In the rows, 128 means zero.
Known rows, with every step that occurs
sevum nilu belu: [151 121 141 110  95 122 101 149 132 120 150 102 119 115 170 151 117 151
 116 145 135 146 104 134 176 114 114 125 109 103 127 145 144 113  98 150
 137 126 137 122 137 104 141 184 139 133 114]
mevoba bita refun: [152  36 146 144 135 127 142  99 139 147 116 129 122 152 180 139 112 124
 159 141 156 159 161 133 141 107  97 135 152 170 133 162 167 173 153 102
 102 109 137 113 152 113  79 144 147 125 147]
mevoba bita famu: [151  58 142 159 118 126 128  93 174 149 107 159 130 154 153 139 117 118
 169 129 151 161 156 136 114 125 112 163 144 158 129 154 160 199 154 123
 101 100 128 100 143 136  94 142 138 135 145]
borud fubid: [104 113 136 136 140 126 125 152 135  82 111 111 132 140 137 125 158 127
 148 135 138  94 123 110 142 117 130 149 123 123 133 105 123 141 135 154
 126 139 123 114 122 116 138 104 118 115 108]
borud fubid bita refun: [107  52 113 145 160 169 149 116 122 120 130  96 139 144 166 156 153 104
 188 159 134 150 137  90 134  92 127 110 159 147 127 120 140 155 154 139
 121 127 153 102 123 101 118 110 140 108 127]
borud fubid fibi sevum mibif: [116 157  76 122  83 131  91 191 187   4  80 106 138 117 109 106 143  63
 126 101 118 112 157 114 149 131 149 144 133 158 212  52  64 119 146 145
 108 128 113  90 121 110 133 153  63 141 111]
borud fubid bita famu: [108  78 113 161 140 166 139 113 151 123 120 124 147 147 142 160 159 102
 195 144 128 153 136 100 118 115 138 146 149 134 120 110 135 182 154 158
 121 123 139  91 108 120 132 102 129 120 123]
mavi sevum nilu refun bita mevoba: [123  42  79  95 112  94 104 132 167  96 136 159 150 103 146 154 104 145
  33 204 144 189 147 122 162 126  80 158 137 192 140  94 113 122 130 154
 104 120 142  90 151 123 145 218 122 154 119]
vuzu fibi sevum mavi: [161 184  62 150  71 173 119 159 186 105 101 125 118 161  63 102 110  81
 114 113 116 165 149 110 110 146 127  98 140 134 201 100 108 146 159 112
 107 143 136  81 152 106  89 169  58 203 145]
vuzu fibi fubid bita: [100 127  96 137  98 161 153  93 128 179 133 134 118 156 106 100 133 107
 169 140 138 150 133 111 117 108 109  75 147 127 178 123  87 150 134 138
  95 141 169 102 149 124 109 137  82 189 128]
refun bita fubid: [142  89 140 134 145 105 157 120 137  99 147 170 168 137 110 142 164 138
 116 146 133 129 164 161  97 131  83 157 148 123 156 138 133 151 146 133
 104 142 131 124 146 148 118 157 134 110 137]
vuzu fibi: [125 143 113 141  98 148 135 134 152 121 121 137 113 141 120 106 114 106
 129 121 130 129 142 132 112 133 123 114 126 121 151 122 107 130 122 112
 113 144 143 117 149 118 113 139 103 172 138]
refun bita: [133  97 120 131 136  96 137 113 146 146 141 154 163 138 121 130 125 136
 102 128 142 123 136 163 112 124  86 139 134 146 135 148 133 148 145 145
 106 148 132 125 134 144 115 149 134 130 131]
borud fubid fibi vuzu: [ 96 145 106 133 120 137 124 138 173  78 106 149 109 122 131  94 121 101
 145  95 130  97 163 125 134 104 157 159 109 117 154 102  69 123 123 118
 104 157 144 127 129 109 127  98  94 147  92]
fubid bita mevoba mavi sevum mibif: [132  91  36 117 141 164 128 106 157 121  90 102 113  97 131 158 117  92
 132 236 108 203 156  91 104 145 169 137 195 185 174  71 127 123 127 103
  86  73 154  93 148 140 110 165  98 102 148]
borud fubid bita: [ 87  97 112 141 158 143 139 120 123 106 119  98 144 125 139 140 160 108
 180 150 122 127 124  99 128 105 139 120 141 127 139 103 127 147 144 160
 118 134 129 110 112 118 131 100 132 115 115]
fubid bita refun nilu: [122  90 137 126 152 153 153  96 128 177 157 123 131 169 186 172 111 129
 157 143 132 189 130  98 132  79 115  85 156 154  76 186 167 154 129  99
 124 138 177 116 149  94 121 148 155  94 160]
fibi fubid borud: [118 124 160 126 124 112 123 141 126 141 133 147 141 155 105 119 175 151
 176 133 151 103 134 100 129  82 113 105 134 135 189 109 101 121 119 152
 107 151 174 117 134 155 140 145 104 161  95]
fubid bita mevoba: [ 95  72 120 123 143 150 134  83 134 147 133 133 134 106 112 172 130 114
 151 164 103 190 135 118 111 105 134 121 169 155 138 117  99 144 139 123
 119  93 154 122 135 125 128 129 139 110 143]
mevoba bita fubid fibi vuzu: [130 109 140 136 136 116 144  92 171  96 108 180 109 120 134 100 119 109
 166 104 117 148 215 158 107 112 131 167 135 122 189 133  95 147 132  84
  79 124 139 129 156 132  71 145 107 144 122]
refun bita mevoba: [123  49 136 126 125 105 132  98 157 136 127 177 161 129 104 159 128 142
  91 152 142 145 141 153 109 115  84 161 155 175 142 134 112 152 142 126
 109 122 152 125 153 133 125 148 140 119 137]
nilu refun bita: [143  84 126 134 130  90 106 115 163 137 153 171 168 128 142 114 127 147
  81 122 145 157 136 165 121 114  64 141 102 142 113 140 128 132 134 149
 108 140 121 154 130 132 125 171 136 145 136]
belu nilu: [133 148 160 102 121 115 117 118 152 131 134 122 124 135 132 133 116 144
  94 115 152 148 136 130 148 101 101 123 116 127 120 133 122  98 108 134
 125 116 147 121 155 136 154 156 139 118 130]
fubid bita: [108 113 102 127 152 139 141  91 121 160 139 112 132 115 133 146 128 107
 159 140 107 164 131 123 113 117 134 101 146 127 129 133 129 138 141 137
 117 124 135 124 115 135 125 121 138 119 138]
nilu refun bita mevoba mavi sevum: [153  57  81 122 147  99  98 102 174 123 102 184 130 114 140 138 116 144
  56 197 146 197 172 153 114 130 100 221 129 204 114  98 135 120 121 110
  83 120 142 146 161 142 103 181 103 109 139]
fibi sevum nilu refun: [154 112  91 132  69 113  88 150 168  99 135 121 141 120 164 122 122 121
  70 136 115 190 138 118 181 136  95 137 105 140 149  97 111 120 129 179
 142 118 117 101 137 119 137 197  97 179 104]
borud fubid fibi: [ 96 128 126 123 143 113 128 151 148  51 104 129 122 115 130 126 137 103
 159  87 138  84 140 121 143 109 155 164 106 138 138  89  81 126 138 134
 115 155 110 142 113 102 143 114 101 106 106]
bita fubid: [136 124 149 131 142 136 149 133 120  87 132 147 130 130 116 137 158 133
 143 141 112 135 157 127 107 135 125 139 141 106 149 118 124 125 130 122
 125 124 128 125 136 134 123 141 129 113 132]
mavi sevum fibi fubid: [119 167  85  91  92 151 122 155  92 123 107 106  98 129  93 106 124 136
 133 176 174  94 144  79 138 116 137  76 159 131 185 105 100 114 115 114
  80 121 166  52 150 141 147 158  76 160 100]
belu nilu refun bita mevoba mavi: [172  51 162 124 134  84 102  66 212 157 144 194 146 132 152 154 114 177
  49 156 173 215 167 178 123  85  59 199 104 181 107 125 115 113 101 126
  93 101 162 174 185 146 125 209 129  99 144]
belu nilu refun: [142 138 177 103 115 108  89 121 159 121 154 138 129 131 152 121 115 159
  65 110 154 189 138 132 156  95  82 123  86 128 104 129 106  85  92 142
 131 107 141 149 150 122 156 184 137 137 134]
fibi sevum mavi: [165 160  84 135 104 154 119 156 165 109 103 118 130 143  70 121 129 108
 119 118 104 164 137 106 126 138 136 110 145 139 177 106 127 145 164 126
 121 123 123  97 132 126 105 162  86 163 135]
mavi sevum: [116 153  79 104 137 136 119 158 111  95 106 112 104 124 121 118 115 111
 102 153 128 129 142 103 139 151 140 139 143 144 126 105 137 105 126 113
 119 135 129  88 131 138 127 136 110 134 126]
mavi sevum mibif: [128 157  60  90 107 154 113 180 132  70 100  88 123 113 116 116 114 101
  93 175 131 135 134  87 135 164 148 100 158 147 166  87 135 101 124 122
 113 104 126  66 129 125 132 167 105 148 140]

Rows
[153  99 184 109 137  83 118 112 173  95 172 185 167 137 130 133 149 167
  59 127 161 192 167 169 120 100  41 148 103 117 128 134 113 103 111 150
 111 124 145 140 167 141 139 216 142 122 149]
belu nilu refun bita fubid
[143  75 163 140 150 104 143  97 134  97 117 145 129 132 142 141 155 131
 169 147 131 143 174 136 116 127  97 157 152 125 167 137 148 162 145 114
  99 104 115 116 154 135  84 152 141 115 140]
mevoba bita fubid
[155 121 179 111 122 150 104 150 134 145 152 137 111 174 194 162 103 173
 119 128 158 171 122 133 158  67 102 126 118 126  58 203 179 116  89  82
 133 143 182 141 165  74 114 175 159  94 150]
bita refun nilu belu
[127 125 170 129 151 126 134 148 126  73 145 153 152 130 121 146 190 130
 177 136 119 128 166 113  95 110 128 138 142  99 179 102 125 112 132 134
 123 146 153 113 135 154 128 149 141 123 119]
bita fubid borud
[120  82 105 146  96 182 166  95 126 185 141 131 111 178 138 119 129 101
 176 153 155 169 142 102 124  98  99  62 173 147 167 137 102 157 145 112
  96 137 190  96 153 106  97 148  91 186 145]
vuzu fibi fubid bita refun
[137 167 175 109 121 129  90 150 132 138 145 134 116 150 161 139 106 179
 109 114 139 147 108 141 148  84 110 134  96 107  76 189 162 106  74 102
 131 147 156 144 155 101 130 161 149  97 135]
refun nilu belu
[144  41  53 112 134  86 147 114 169 127 101 151 127 114 149 163 111 132
  79 225 147 155 158 133 138 142 115 199 166 205 146 103 149 148 132 129
  87 129 153 100 168 147 118 194 101 111 114]
refun bita mevoba mavi sevum nilu
[143  77 176 137 156  88 110 137 162  76 173 199 194 134 127 130 191 154
 127 129 139 157 175 148  90  97  75 151 119 116 162 115 123 117 139 156
 105 159 147 145 131 156 123 194 146 139 130]
nilu refun bita fubid borud
[127 171  77  94 107 154 119 160 102  95 107  97 100 102 112 119 110 110
 120 170 148 112 150  88 128 130 157  99 157 122 154 104 121 107 121 103
  94 120 142  60 140 129 149 149 108 134 123]
mavi sevum fibi
[145 161  98 117 126 128 118 149 118 132 102 122  98 136 125 109 152 135
 185 190 177  97 168  77 122  96 159 114 150 144 205  83 119 118 108 111
  58 143 184  80 157 171 136 162  66 144  88]
mevoba mavi sevum fibi fubid borud
[134  66 177 103 112  91  93  93 190 134 157 188 161 130 124 149 110 172
  36 129 168 211 155 165 136  78  39 161 113 168 115 135  89 104 108 134
 110 103 160 147 170 131 146 206 141 127 145]
belu nilu refun bita mevoba
[118  63  39 114 147 131 151  91 140 146 100 104  96  97 164 180 109 102
 139 238 113 196 146  86 137 133 157 157 175 188 143  88 141 134 123 126
 102  97 151  95 149 138 124 170 105  99 126]
fubid bita mevoba mavi sevum nilu
[137 166 114 131  84 173 126 118 141 151 131 127 112 124 119  95 109 126
 135 150 128 124 161 119 111 107 151  73 141  87 176 138 100 129 107  99
  92 114 171  85 154 130 131 122 112 166 109]
sevum fibi vuzu
[148 178  71 119 104 136 118 158 180  73  99 135 122 125  68 123 105  84
 129  68 112 153 147 117 128 132 149 126 127 156 177  97  85 128 167 109
 108 137 111 125 125 110 107 173  63 151 139]
fubid fibi sevum mavi
[119 160 104 121 109 136 128 118 165 121 122 164 105 115 125  98  85 100
 125  86 112 130 166 139 123 113 156 141 117 120 146 124  74 110 119  91
 103 144 151 139 129 123 118 123  97 160 117]
fubid fibi vuzu
[130 101 133 119 142  87 155 124 155  71 144 190 157 116 107 134 145 109
 129  94 131 124 177 175  93 129 105 174 127 138 154 119  88 136 152 115
  93 157 123 147 134 137 116 173 114 105 138]
refun bita fubid fibi
[148 168  63 141  33 172 105 168 185  72  96 113 130 146 102  84 115  64
  98 134 115 161 163 122 121 159 124  98 155 136 223  88  94 122 138 126
 116 120 142  63 160 117 114 175  64 201 143]
vuzu fibi sevum mibif
[121 140 140 123 144 119 147 139 141  55 131 162 128  99 115 134 143 106
 154  93 115 130 164 136 104 132 144 151 126 121 152 104  80 110 137 108
 117 138 115 149 130 126 122 154 104 107 137]
bita fubid fibi
[136 143  64 146  44 136 119 151 175 102 110 116 118 140 139 111 109  82
  98 132 119 154 152 118 159 152 113 127 136 141 190 100 105 136 135 152
 126 142 146  60 163 121 121 185  68 200 113]
vuzu fibi sevum nilu
[ 95 158  66  89 104 166 129 120  84 151 113  86 102 122 101 116 132 114
 163 191 151 130 138  65 125 107 142  50 176 127 188 113  99 128 126 126
  69 113 171  46 138 141 146 154  88 155 106]
mavi sevum fibi fubid bita
[143  94 130 131 109 104 111 141 151 122 153 130 141 110 181 137 123 151
  97 143 129 166 120 118 167 124 106 111  89 128 121 115 122 120 114 167
 135 122 114 136 121 105 145 193 122 155 118]
sevum nilu refun
[147 102 209 110 149  77 106 128 180  83 182 190 185 142 130 139 178 166
  96 117 160 183 181 154 112  75  41 142 103 115 155 123 113  85 114 156
 107 145 167 135 157 162 145 221 154 131 133]
belu nilu refun bita fubid borud
[137 141  81  83  98 129  90 178 116  90 120  85  94 106 160 147 102 146
  88 179 136 145 119 108 188 137 127 140 117 127 126 123 157  88  93 134
 127 131 144  84 143 113 139 190 117 144 113]
mavi sevum nilu belu
[151  66  74 121 128 113 105 132 163 110 102 142 100  92 177 159 106 142
  74 222 135 202 151 102 166 132 136 187 125 189 121  70 131 110 104 131
 105  94 137 124 151 125 127 202  92 124 117]
bita mevoba mavi sevum nilu refun
[124 133  61  93 115 117 135 163 117  96 115  92 108 110 150 142 106 115
  92 182 132 136 124  85 176 153 142 122 141 151 139 105 146 112 125 142
 123 133 128  67 132 131 148 174 106 147 109]
mavi sevum nilu
[131  39 146 126 122  98 104 100 171 129 143 195 169 120 119 148 127 156
  70 147 140 187 149 166 112 104  69 165 126 171 120 120 101 135 132 133
 107 112 143 154 143 121 124 177 134 135 145]
nilu refun bita mevoba
[167  10 119 148 126  77 123  85 199 154 141 186 160 115 178 165 124 167
  71 188 146 192 148 162 134 111  83 181 110 185 127 111 131 158 117 150
 100 112 137 158 161 129 122 215 118 117 125]
sevum nilu refun bita mevoba mavi
[137  89  65 104 113  80 110 151 153 103 137 139 156 112 159 131 107 136
  44 177 144 165 138 128 165 140  78 139 110 165 121 114 141 118 133 170
 107 144 123  90 133 129 141 216 115 168 120]
mavi sevum nilu refun bita
[129 189  60 100  89 181 119 146 120 122 101 111  88 113 114  97  91 109
 108 181 130 123 180  95 123 129 163  92 158 104 165 116 106 108 110  86
  80 116 177  46 156 133 135 135  97 172 104]
mavi sevum fibi vuzu
[122 143 163 122  97 130 124 145 115 136 144 129 140 143 103 122 167 147
 194 143 172  86 140  87 119  64 134  62 141 115 216 114  86 123 121 141
  84 143 186  88 141 148 160 158 100 162  90]
sevum fibi fubid borud
[ 73  55 123 134 154 152 131  98 138 105 115 115 138 121 120 167 160 112
 175 174 116 159 131 100 126  92 137 145 171 152 148  90  97 151 142 143
 114 107 149 110 128 113 132 104 131 102 117]
borud fubid bita mevoba
[134  92 163 131 158  98 142 140 149  88 160 181 185 139 111 139 189 129
 158 137 137 118 178 142  83 107  90 148 146 123 186 126 133 135 143 141
 103 169 161 115 143 171 123 165 143 126 124]
refun bita fubid borud
[145  92  73 123  77  61  95 137 201  81 139 166 165 105 145 122 101 100
  57  84 129 175 159 164 160 121  79 164  90 174 151 107  76 127 152 169
 101 152 113 125 130 129 131 230  83 170 113]
fubid fibi sevum nilu refun bita
[ 98  77 139 140 167 159 147 121 135 130 140 105 136 176 197 165 139 130
 182 151 142 154 126  85 148  63 120  99 158 156  82 160 163 163 133 120
 123 152 173 106 144  87 128 128 150  86 136]
borud fubid bita refun nilu
[133 165  77 131 118 132 115 181 185  28  85 116 134 132  77 115 134  78
 149  78 120 126 149  98 136 115 159 146 124 152 188  65  78 141 176 134
 107 146 104 105 117 102 119 149  53 141 110]
borud fubid fibi sevum mavi
[157 153  88 129  26 147  80 165 170  95 114 113 102 135 139 119 104 107
  90 130 122 176 144 140 169 129 105 141 114 115 177 123 115 108 106 141
 127 143 156  73 172  99 114 199  86 192 113]
vuzu fibi sevum nilu belu
[125 158  88 122  91 116 103 139 158  75  99 141 122 118 106 112 109  77
 123  64 110 143 163 145 137 132 141 168 124 156 160  96  74 110 144 117
 119 139 119 122 132 130 125 148  77 144 120]
fubid fibi sevum
[146  63 171 138 146 115 139 103 150 164 125 141 124 184 209 146  96 153
 154 137 168 163 153 125 146  74  90 123 146 175  89 208 190 179 132  89
 104 133 156 117 176  98  93 168 154 102 155]
mevoba bita refun nilu
[133 105 169 108 118 161 124 110 113 201 160 128 109 186 174 160 123 177
 157 149 161 189 109 114 157  40  89  80 141 132  90 202 154 135  92 104
 115 135 209 130 164  84 120 177 140 113 137]
fibi fubid bita refun nilu belu
[126  68 109 136 143 162 154  93 121 161 147 114 130 137 159 161 128 103
 165 156 124 187 140 109 122 107 118  86 165 148 111 146 139 148 153 114
 116 122 158 122 128 111 109 135 146 118 151]
fubid bita refun
[141 121  99 127 112  91 125 134 175  46 121 185 159 127  90 122 144  84
 107  83 120 143 203 176 102 135  90 191 144 153 189 107  77 134 161 120
  99 157 126 112 149 149 103 177  83 127 130]
refun bita fubid fibi sevum
[ 94  64 137 123 120 149 138  76 121 180 127 143 127 138  96 155 144 142
 160 173 128 173 129 105 124  82 117 107 174 164 175 116  76 148 131 135
 106  92 174 113 142 129 126 136 110 141 122]
fibi fubid bita mevoba
[126  89 107 152 128 165 139  91 148 166 137 139 141 139 132 162 134  97
 177 134 115 186 138 111 105 128 138 118 155 134 114 135 134 166 151 140
 128 112 149 104 113 134 122 121 134 127 149]
fubid bita famu
[173 129  70 102 118 119 105 156 131 117 108  88  82 106 186 145 103 144
 101 197 143 154 132 125 173 142 146 178 108 138 118 116 183  99  88 124
 112 132 137 113 152 128 119 192 107 111 110]
mevoba mavi sevum nilu belu
[111  78  63 112 151 144 131  75 120 177  87 131  89 134 113 146 137 125
 152 221 134 181 152  97 123 110 145 157 178 191 165  88 113 137 125 107
  81  96 175 109 157 153 106 141  74 119 119]
fibi fubid bita mevoba mavi sevum
